Every row comes from one small tree of marks. The marks that hang from a mark follow it in brackets, in the order of their numbers. Every link used is in the known rows. Which tree was each row made from?
Known rows:
Z_228[Z_555[Z_47[Z_171 Z_591]] Z_772[Z_286]]:  22   9   1  37  -6  -5   7  -2   7 -22 -15  14 -13  30   7  10 -16  18   6   5 -15  13  14   1  11 -11   5 -13 -22   2   3   2  34   0   3  -3  -2  -4  -5   6 -15   5  38  -9   8   3   4 -68  26 -11   4  -9  -5   4  -7  -9 -21   6  -2   5   6 -11  -3
Z_555[Z_228[Z_171[Z_47] Z_772]]:   6  10 -16   0  -7  17   7   9  -1 -46 -11  11  -9  15   1  -3  16  -1  14   8 -12  -1  -2  -2   5  -6  -2 -13   7  -1  -5  -9   6   4   0  19  -9   1  -6  -5   0  -1  22  -1   8 -17  22 102   5 -16   3  12  -9  -9 -12  -3  -9   1   5   1  -7  -6  -3
Z_831[Z_591[Z_47]]: -11  11   5 -43   9   3  13   0  -3 -28   6  -1   5   2   2   4  -9   7   5 -10  -4   1  -3   0  -7   0   0   0   6  -6   4   1   8  -7  -6   4  -2  -2  -3   6  -1   4  16  -8 -37   9   6   9 -13   1   5   1  -3   5  -3   4  -7  -4  -1  -2 -13  14   0
Z_228[Z_555[Z_47[Z_171]] Z_772[Z_286]]:  20   8   4  32  -6  -9   8  -1  -1 -29  -9  19 -28  29  11  15   0  13   9   4  -7   4  11   0  10 -12   4 -11 -20   5   2  -5  26   0   0  -7  -7  -2  -2  10 -18   4  36  -6   7   1   4 -57  33 -11   4 -11  -5  -2  -4  -9 -19   2  -5  -1   3 -15  -2
Z_171[Z_47[Z_555 Z_591] Z_228[Z_772[Z_286]]]:   8   6  -8  15  -1  23  -1   8  21 -27 -17  20   0  -9  -9  12  -2  -2  15   6  -9   3  -1   1   7  -3   0  -1 -16   7  -2 -15   7  13   6  -8   0  -1 -17   0   2  -4  36   9   7 -17   3   2  35   8   2   2  -5  12  -7  -5 -28   5  -3  18  -8  24  -4
Z_772[Z_228[Z_171 Z_555[Z_47[Z_591]]] Z_286]:  23   5  -3   6   3 -26  21  11  14  -9 -18  -1 -30  17  14   1  -1  20  29   4   0  23  -2   2  14   0  12  -8 -21   9   4  13  28  -8  11 -12 -22  -6  -7  -3 -10   5   1  -3  11   1  -7 -14  53   0  -2  -1   4  -4  -8  -7  -5   1   1 -24   5  -7  -2
Z_772[Z_228[Z_171 Z_555[Z_47]]]:  20   8   2  -7  -1 -25  13  11  -1  -5  -9   7 -33  10   6  -3  -5  16  29   3   1   0  -1   0  11   3   3  -8 -21   4   3   5  15  -9  10  -7 -31  -3  -2   4  -7   5  -6 -10   4  -5  -6  13  33  -4   3   1   4  -2  -3  -6   2  -6   4 -29 -10 -10   0
Z_591[Z_47[Z_171 Z_555[Z_228[Z_772]]]]:   1   2   1  -6   1  -6  10 -10  -6 -50 -13  25  31  16  -2   5 -13  -5  -4   1  -5 -12  18   1  -4  -2 -11   9   2  -1  -3  -6  20   9  10 -16 -14  -4 -14   4   7  -3  28  -7 -13   6  24  -5 -11  -9  -5   6 -14   6 -11   2 -14   0  -4  -8 -12  11   5
Z_591[Z_47[Z_555]]:  -4  -3   1 -24   6  -4  11 -10  -5 -26  -6  15  33   3  -1   3  -8  -8   1  -5   6 -11  11   1  -6   5  -9   5   1   1  -5  -1  -5   6  10 -17  -9   0 -10   4   1  -8  19  -4 -11  -5   1 -26   0   7  -2   0  -5   3  -5   2  -9   0  -3  -8 -15  16   3
Z_831[Z_591[Z_47[Z_171[Z_228] Z_555]]]:  -3   8  14 -35  10 -12   5  -1  -7 -35  -1  18  -5   0  -6   8 -25   7   5  -4   3  -4  -1   1  -5   2  -3  11  -8  -1   4  -6  11   0   0 -13  -6  -7 -12   9  10   3  20  -9 -38  20  12 -22 -10  -5  -4   0  -6  14  -2   6 -12  -7  -3  -6 -19  26   3
Z_47[Z_171 Z_555 Z_591]:  26   0  10  14   2 -16  -5  -7   6   2 -28  18   7   8 -13  -3 -42  11  -9   5  -8  12  15   4  -2   0  -3  12 -14   1  -6   4  10   5  14 -20   7  -7 -16  -2  14  -9  10 -10  -5  17  10 -79 -14  -9 -11  -2  -7  23  -5   6  -5   6  -2  -1  -1  23   3
Z_171[Z_228]: -11  -2   2  14   0  -4  -6   8   6  -4   9   1   0 -15  -6   3 -14  -4  10   5  -1  -6  -7  -1   7   4  -2   6 -14   4  11  -7  11   5   4  -7 -11  -3  -2   4   5   7  -4   5   5   1   1  27   7  -1  -1   3   4   4   2  -1 -10  -5   1   9  -2   3   0
Z_591[Z_47]: -13  -1  -3 -16   4   2  14  -5   3 -24  -2   2  25   3   1  -2  -9  -4   1  -6   0 -11   0   0  -3   1  -3   0   4  -4   0   2  16  -1   1  -8 -11  -1  -4   1  -3  -1  15  -2 -12   0  -3  -6 -11   6   6   5  -2  -3  -4   0  -1   0  -1  -5  -9   8   1
Z_591[Z_47[Z_171 Z_555]]:   4  -1   8 -17   6 -15   9 -14  -4 -32 -15  22  12   8  -4   1 -26  -1  -3  -2   6 -13  11   1  -4   0  -6  11  -5   0  -7  -4   9   4   8 -26 -12  -5 -12   4   7  -7  21  -6 -15  14   7 -60  -9  -1  -5   1  -8   8  -5   6  -4   0  -4 -17 -13  21   5
Z_47[Z_171 Z_555[Z_228] Z_591]:  24  -1   5  17   1 -16  -6  -2   2  -6 -25  18  33  15  -6  -4 -40   9 -12   9 -15  11  19   5  -6   1  -7  15  -5   1  -8   5  19  10  19 -17   2  -7 -16  -4  13  -5   7 -10   5  21  28 -23 -16 -18 -14   2 -12  20  -9   5 -13   5   0  -1   0  18   3
Z_591[Z_47[Z_171[Z_228[Z_555]]]]:  -8   0   4   6   7 -18   8  -4  -1 -34  -2  17  15   0  -6   2 -42   5   5   0  -3 -18   0  -1   6   0  -3   5 -13  -2   2  -5  40   0   4 -20 -21  -7  -9   7  -4   4  22  -4  -8  19   2 -37  -9  -6   3   0  -1   0  -2   2 -11  -5   0  -5 -13  12   4
Z_47[Z_171 Z_555[Z_228]]:  19  -1   7   4   2 -22  -4  -5 -15 -20 -14  26  14  13   0   4 -19   2 -11   9  -1  -5  15   2  -4   1  -9  16  -2   4 -10  -5   5   9  11 -20  -4  -4 -10   2  11  -4   3  -7   4  19  28 -16  -4 -18 -15   1 -12  10  -3   4  -8  -1  -3 -10  -5  12   5
Z_286[Z_772[Z_228]]:   8   1  -2  -6  -4   2  14   0   4  10  10  -1 -33  -4  -2   9  27   3  13  -4   0   8  19  -2   7  -2   1   2  -6  10   5   2  15  -2  16   6 -12  -2   0   1   3   7 -12   1 -26 -15  -6  23  19  16   3   6   3   9  -2   1   0   1   2 -25   8   6  -1
Z_286[Z_772]:   4  -2   0  -5  -4   7  10  -7  -3   6  11   1 -26   1  -2   9  20   1   1  -4  -1   8  17  -2   5  -4  -1  -1  -1   9  -1   4   0   1  14  10   3   0   4   3   0   1   4   2 -16 -11  -6  10   3   8   3   2   2   5   2   3  -1   2   3 -10   8   8  -2
Z_772[Z_228]:   3   5  -3  -1   1  -4   6   9  10   2  -3  -2  -9  -7   1   0  10   2  12  -1  -1   0   4   0   3   2   3   5  -5   3   8  -1  24  -4   3  -7 -20  -3  -5  -2   4   7 -20  -1 -12  -3   0  17  19  11   0   6   2   6  -4  -1   0  -1  -1 -17   0   0   1
Z_228[Z_555[Z_47] Z_772]:  12  10  -1  19 -10   4   0   2  -6 -15   2  13  -8  18   6   9   4   7  11   1 -14  -8  15  -1   7  -6  -4 -16 -18  -2   4  -3  11  -1   3   5 -12   2   3  13 -19   4  35  -9   3 -15  -3 -10  21  -7  10  -9  -3  -2  -2 -10 -19  -1   1   2 -10 -18  -2
Z_555[Z_228[Z_171[Z_47[Z_591]] Z_772]]:   8  11 -19   6  -7  19   7  10   6 -42 -17   7   1  15  -2  -6   5   4  14   8 -20   5  -2  -1   4  -5  -1 -14   5  -3  -3  -3  12   2   4  24  -6  -1  -9  -7   2   0  23  -4   6 -16  22  94  -1 -16   4  12  -9  -6 -14  -2 -10   3   7   9  -6  -2  -3
Z_171[Z_47 Z_228]:  -5   3  -1  -5   3   8  -2  10   5 -17   0  15 -14 -19  -6   1 -13  -3  16   2  -3 -23 -16  -2   4  -1  -1   2  -7   2  -2 -20   6   3  -1  -6  -9   0  -7   2  -3   2  16   7   6  -1  -4  37  15   4  10   5   1   1   2  -4  -5  -5   1   6 -14  14  -2

Write each row's tree:
-14  -2   6   0   5 -14   8  -4   5 -36  -5  12   7  -1  -7   0 -37   2   3   0   1 -18  -2  -1   3   0  -2   9  -9  -1   4  -7  39   1   3 -17 -18  -8 -10   4   6   4  15  -2 -14  20   6 -27 -17  -4   2   7  -3   3  -5   4  -2  -3  -1  -5  -5  13   3 -> Z_591[Z_47[Z_171[Z_228]]]
 23   9 -11  -1   8 -14  23  11   5 -21 -17  10 -41   6  11   6  11  15  32   2   9  15 -11   0  12   0  14 -10 -11  12  -6   1  18  -7   2 -11 -20  -1  -9  -2 -13  -1   5   5   9  -4  -8   6  62   8  -1  -3   4 -15  -7  -6 -10  -1  -1 -23  -9   4  -1 -> Z_772[Z_228[Z_171[Z_47] Z_555] Z_286]
 20   1   4  37  -1  -7  -7   0  19 -16 -23  20  -1   4 -15   8 -31   6   2  11  -8  17  11   2  11  -1   0  11 -27   6   6  -5  25  12  14 -22   0 -10 -20   1  16  -3  18  -1  -1  10  15 -64   8  -7 -13   0  -7  23 -10   4 -24   5  -4  13   4  21   0 -> Z_47[Z_171[Z_228[Z_772[Z_286]]] Z_555 Z_591]
  8   1   2  -3   3   6  -9   8  12  -7 -14  19  13 -16 -12   0 -28   0  15   4  -8 -11  -5   2  -1   3  -4   6 -13   2  -7 -13  -2  10  12 -15  -2  -2 -15   1   4  -6  21   3  11  -4  -3   4  13   7   3   2  -2  16  -2  -2 -15   0   1   8 -17  30  -1 -> Z_171[Z_47[Z_555 Z_591] Z_228]
 15   1  19   1  -4 -16   0   0   9  -2 -19   6 -13  22   0 -10 -44  16   0   3 -14  -6   5   2  -1  -7   0   4 -15  -5  -3   1  25  -4   9 -12  -4  -9  -3   0   4   5   9 -16   0  21   6 -60 -18 -12   6   5  -7  19  -4  -2  17   6   2 -12  13  -1  -3 -> Z_555[Z_47[Z_171 Z_591]]
 -1  13  -4 -40   4   4  13   1  -8 -52  -2  10   5  11   0   7   5   3  10  -3  -5   7   4   1  -5   2  -4  -3   3  -2   5  -1  -4   1   1   8  -7  -2  -7   5   8  -1  29  -9 -32  -4  20  48  -3  -8  -4   3  -9   4 -10   4 -17  -4   0  -1 -20  12   0 -> Z_831[Z_591[Z_47[Z_555[Z_228[Z_171 Z_772]]]]]
 14   6  -8 -13   0  16   4   1  -5 -36 -14  23   6   8   7   9  18  -5   4   3  -3  -7   6   2  -5  -5  -4   0   8   5 -15 -15 -13  11   3  -5   2   4 -10  -1  -4  -7  28   5  12 -14  14  31  30   2   0   0 -11   0  -5  -7 -18   3  -5  -2 -13  13  -1 -> Z_171[Z_47[Z_555[Z_228[Z_772[Z_286]]]]]
 21   9  -5  17  -7  -5  17   4  -2 -37 -12  12 -41  30  10  10  14  14  28   7   1  16  -1  -1  19  -6   6 -24 -23   6   2   2   4  -2   1   7 -11   0   1   5 -15  -1  38  -5  16 -15  -4  -7  42 -17   1  -5  -1 -16  -8  -9 -15   1   3  -3  -1 -19  -4 -> Z_228[Z_171 Z_555[Z_47] Z_772[Z_286]]
 12   8 -14  37  -2   7   7   0   3 -20   1   8  -4  14   6  18  22   7   6   2  -6  21   9  -1  12  -5   4 -17  -9   7   4   0  15   3  -4   5  -1   2  -1   6 -19   0  30   5   9 -14   0 -16  40   0  -1 -12   1 -12  -4  -7 -34   1  -3  12  -6  -8  -1 -> Z_228[Z_555 Z_772[Z_286]]
 25   9 -15   3  -4  20  13   2  16 -41 -32  16 -34  13  -6   6  19   6  24   7  -1  23  -4   0  11  -5   7 -18 -11   7  -6  -5 -14   4   1   6   6   0 -15  -8   4 -14  39   3   5 -21   1   5  32  -3  -2   3  -6  -3 -16  -1 -14   9   0   5  -3  11  -6 -> Z_228[Z_171[Z_47[Z_555 Z_591]] Z_772[Z_286]]
 12   2   9  24  -4 -10 -11  -2  -1 -25 -13  28 -19  -2 -15  11 -17  -3   5  10   3  -6  11  -1   9   0  -6  13 -25   6   5 -17   6  12   6 -22 -11  -6 -13   8  16  -3  15  -2  -5   6  14 -40   9 -12 -11   1  -7  16  -3   5 -16  -3  -4   2  -9  14   2 -> Z_47[Z_171[Z_228[Z_772]] Z_555]
  1   4  -4  39  -5  -2   0  12  13 -15   3   6   5   6   1  12 -12   6  18   7 -13   6   1   0  15  -4   1  -8 -28   4  12  -3  29   6   7  -4 -12  -3  -3   8 -12   9  27   0  15  -9   1  -1  34  -4   4  -4   2   3  -3 -10 -28  -1   1  17   2  -9  -4 -> Z_171[Z_228[Z_555[Z_47[Z_591]] Z_772[Z_286]]]
 15   6  -7 -15   2   5   8   5   8 -16 -25   7 -29   3  -8 -12 -14  13  19   4  -4   6 -16   0   4  -1   6 -13  -5  -2 -11   0  -9  -5   1   8   1  -1  -8  -8   2  -8  19  -4   5  -3  -6  25   1  -6   6   6   0  -4  -8   1  11   4   7  -5  -9  11  -4 -> Z_228[Z_171[Z_47[Z_591]]]
 16   2 -11   3  -4   3   7   1  -6 -33 -12  15   6  15   4  10  26  -5   7   9   2  15  10   2   4   1  -5  -2  -1   9  -4  -1 -17  13  11  -2  -5   1  -8  -2   8  -8  13   0  11 -15  23  43  26 -11 -15   3  -9  -3 -10  -1 -19   1  -1   3  -6   1  -1 -> Z_47[Z_555[Z_228[Z_171 Z_772[Z_286]]]]
 24   5  -3 -20   2   1   6   1   6 -17 -29  14 -23   3  -9  -7 -11  10  19   4   1   5 -11   1   2   1   2  -9  -8   1 -15  -1 -24   0   7  -1   2   0 -13  -7   6 -15  24  -5   7  -8  -5   5   8  -4  -1   3  -2   1  -7   2   5   3   5  -7 -14  19  -2 -> Z_228[Z_171[Z_47[Z_555 Z_591]]]
 -5   9   8 -48  11  -1   9  -4  -9 -30   2   8  12   2   1   7  -8   4   3  -8   1   1   3   2 -10   3  -4   5   3  -2   1   0  -8  -2   0  -4  -2  -1  -7   9   4  -2  23  -9 -36   4   7  -6  -4   2  -1  -3  -5  10  -3   4 -14  -5  -3  -6 -19  21   2 -> Z_831[Z_591[Z_47[Z_555]]]
 22  13 -18  12  -2   9  16   3  -1 -44 -18  20 -47  17   4  11  21  12  28   6   1  15  -9  -3  17  -7   9 -28 -12   6  -8  -5   1  -2  -6  12  -4   4  -7   1 -19  -9  46   3  17 -21  -6  10  48  -6   4  -6   0 -21  -8  -6 -23   1   2   3 -15   0  -3 -> Z_228[Z_171[Z_47] Z_555 Z_772[Z_286]]
 23   5  -3 -17  -2   5  18   1   8  -2 -11   8 -45  -2  -8   4  20  10  24  -1  -1  13  15  -1   9   0   2  -2 -11  11  -4   2  -2  -1  22   5  -8  -2  -9  -3   6  -4   5  -2 -21 -19  -7  23  23  13   2   8   1  11  -7   3   1   3   5 -28  -1  21  -3 -> Z_286[Z_772[Z_228[Z_171[Z_47[Z_555 Z_591]]]]]
  3   5  -3   6   4  -3  -3  11  -4 -13   1  21  -3 -15  -3   5 -22   4  18   3  -6 -21 -12  -2   4   0  -1  -4 -12   2  -6 -15  11   1   0  -7 -12   2  -5   9 -17   1  25   5  16  -2  -8  20  26   3  11  -5   5  -6   6  -7 -19  -8   2   5 -26  13   0 -> Z_171[Z_47 Z_228[Z_555]]
 14  10  -3  27  -9   7   0   4   5 -10  -5   7   4  20   2   4 -10  12  12   2 -23   2  17   0   6  -6  -3 -17 -20  -4   6   2  21  -2   5   8  -7   0   0   9 -17   4  33 -12   3 -14  -2 -22  12  -7  10  -8  -3   5  -4  -9 -20   2   3   8  -6 -15  -3 -> Z_228[Z_555[Z_47[Z_591]] Z_772]
 23   8  -5  -7   5  -9  10   1 -12 -20 -13  19 -34   6   1  -2 -11  17  26   4   2  -3 -15  -2   7   1   4 -19 -10   1 -15   0 -10  -7  -1   4  -8   4  -4   2 -17 -10  31  -4  17  -6 -13  10  22  -8   6  -7   5 -19   0  -3  -6  -4   7  -9 -26   6   0 -> Z_228[Z_171[Z_47] Z_555]
-12   1   0   9   2  -4  14  -4  11 -47  -8  14   4   7  -5   6 -17  -2   8   2   1  -6   0  -1   9  -4   1   5 -10   2   8  -8  44   3  -1 -15 -16  -8 -12   3   4   4  21   2 -15  12   7 -27  -1  -4   1   7  -5   1  -9   2 -11   0  -4   1   1   8   1 -> Z_591[Z_47[Z_171[Z_228[Z_772[Z_286]]]]]
  6   0   6  33   1 -12  -9   5  19  -2 -14   5  -2  -2 -16  -6 -55  13   2   8 -16   7  -1   1   7  -1   3  10 -21  -1   8   1  43   1   6 -12  -4 -11 -13  -3  12   6   3  -5  -1  25   9 -38 -20 -11  -3   5  -2  17  -5   6  -2   2   2   9   8  14   0 -> Z_47[Z_171[Z_228] Z_591]
 -7  -3  -4 -23   5  -4  11  -6  -7 -33  -2  14  50   8   5   1  -9 -10  -1  -3   0 -13  11   2  -7   4 -12   8   9   0  -5   0   2  10  13 -14 -12   0  -8   2   0  -4  16  -4  -6  -3  14  17  -3   1  -5   3  -8   2  -6   0 -13  -1  -2  -8 -16  11   4 -> Z_591[Z_47[Z_555[Z_228]]]
 19   4  -1 -17   3   9  -1  -1   5  -5 -23  18   9  -3  -6  -1 -15   5   4  -1  -8  -5   3   2  -7  -1  -3   0   1  -1 -17  -6 -16   5   7  -8   7   2 -13  -2  -1 -11  27  -2   5  -5  -3 -21   5   8   4  -2  -5  12  -3  -2  -6   5  -1  -1 -15  26  -1 -> Z_171[Z_47[Z_555 Z_591]]
 14  -2  -6   8   0  -2  -4   2   5   2 -14   4  56   7  -1  -3 -20   1  -9   5 -17  13  16   5  -7   5  -9   7   2   0  -6   9  -2  11  20  -7   4  -2 -10  -3   6  -5   4  -5   9  -3  21  19  -4  -6 -12   1  -9  15  -7   1 -18   5   1   6  -4  13   2 -> Z_47[Z_555[Z_228] Z_591]
 23   9  -8  -7   0  -1  20   4   8   1  -5   6 -47   1  -4   4   6  17  25  -1  -8  13  12  -2  12  -2   4 -12 -15  10  -3   8  13  -6  20  12 -12  -2  -5   0  -8   1   7  -4 -14 -15 -12  29  27  10   7   3   6   3  -5   0  -5   1   8 -25  -6  13  -2 -> Z_286[Z_772[Z_228[Z_171[Z_47[Z_591]] Z_555]]]
 19  -1  -7   2   0  -7   1   2   3  -5 -21   6  35  11  -4  -7 -22   5   2   9 -12  19  11   4   0   6  -7   2  -2   1  -6  13  -8  10  21  -3   0  -3 -11  -6  11  -8   7  -8  12  -5  19  27  -3 -10 -13   5  -7  10 -10   4 -13   4   5   4  -6  12   1 -> Z_47[Z_555[Z_228[Z_171]] Z_591]
  5   5 -11 -15  -1   1   9   8  -9 -32 -10   9  -1  12   5  -7   2   4  11   7  -6  -5  -9   0  -1  -2  -2  -5  10   0  -9  -3  -2   1   5  11 -10   1  -4  -6  -1  -2   9  -1  14  -4  17  90   1 -16   0   9  -6 -10  -6  -2   2  -2   6  -4 -10   1  -1 -> Z_555[Z_228[Z_171[Z_47]]]
  3   3  17   8  -8 -10  -4   3   2 -21  -6  16 -32  14  -2   1 -21   3  10   6  -6 -22   3  -1   7  -8  -3   6 -24   0   7 -14  26   0   4 -12 -16  -8  -1   8   6  10  13 -10  -2  11   8 -24  -1 -17   6   6  -7  14  -1  -4   7  -1  -1  -7   7 -11  -3 -> Z_555[Z_47[Z_171[Z_228[Z_772]]]]
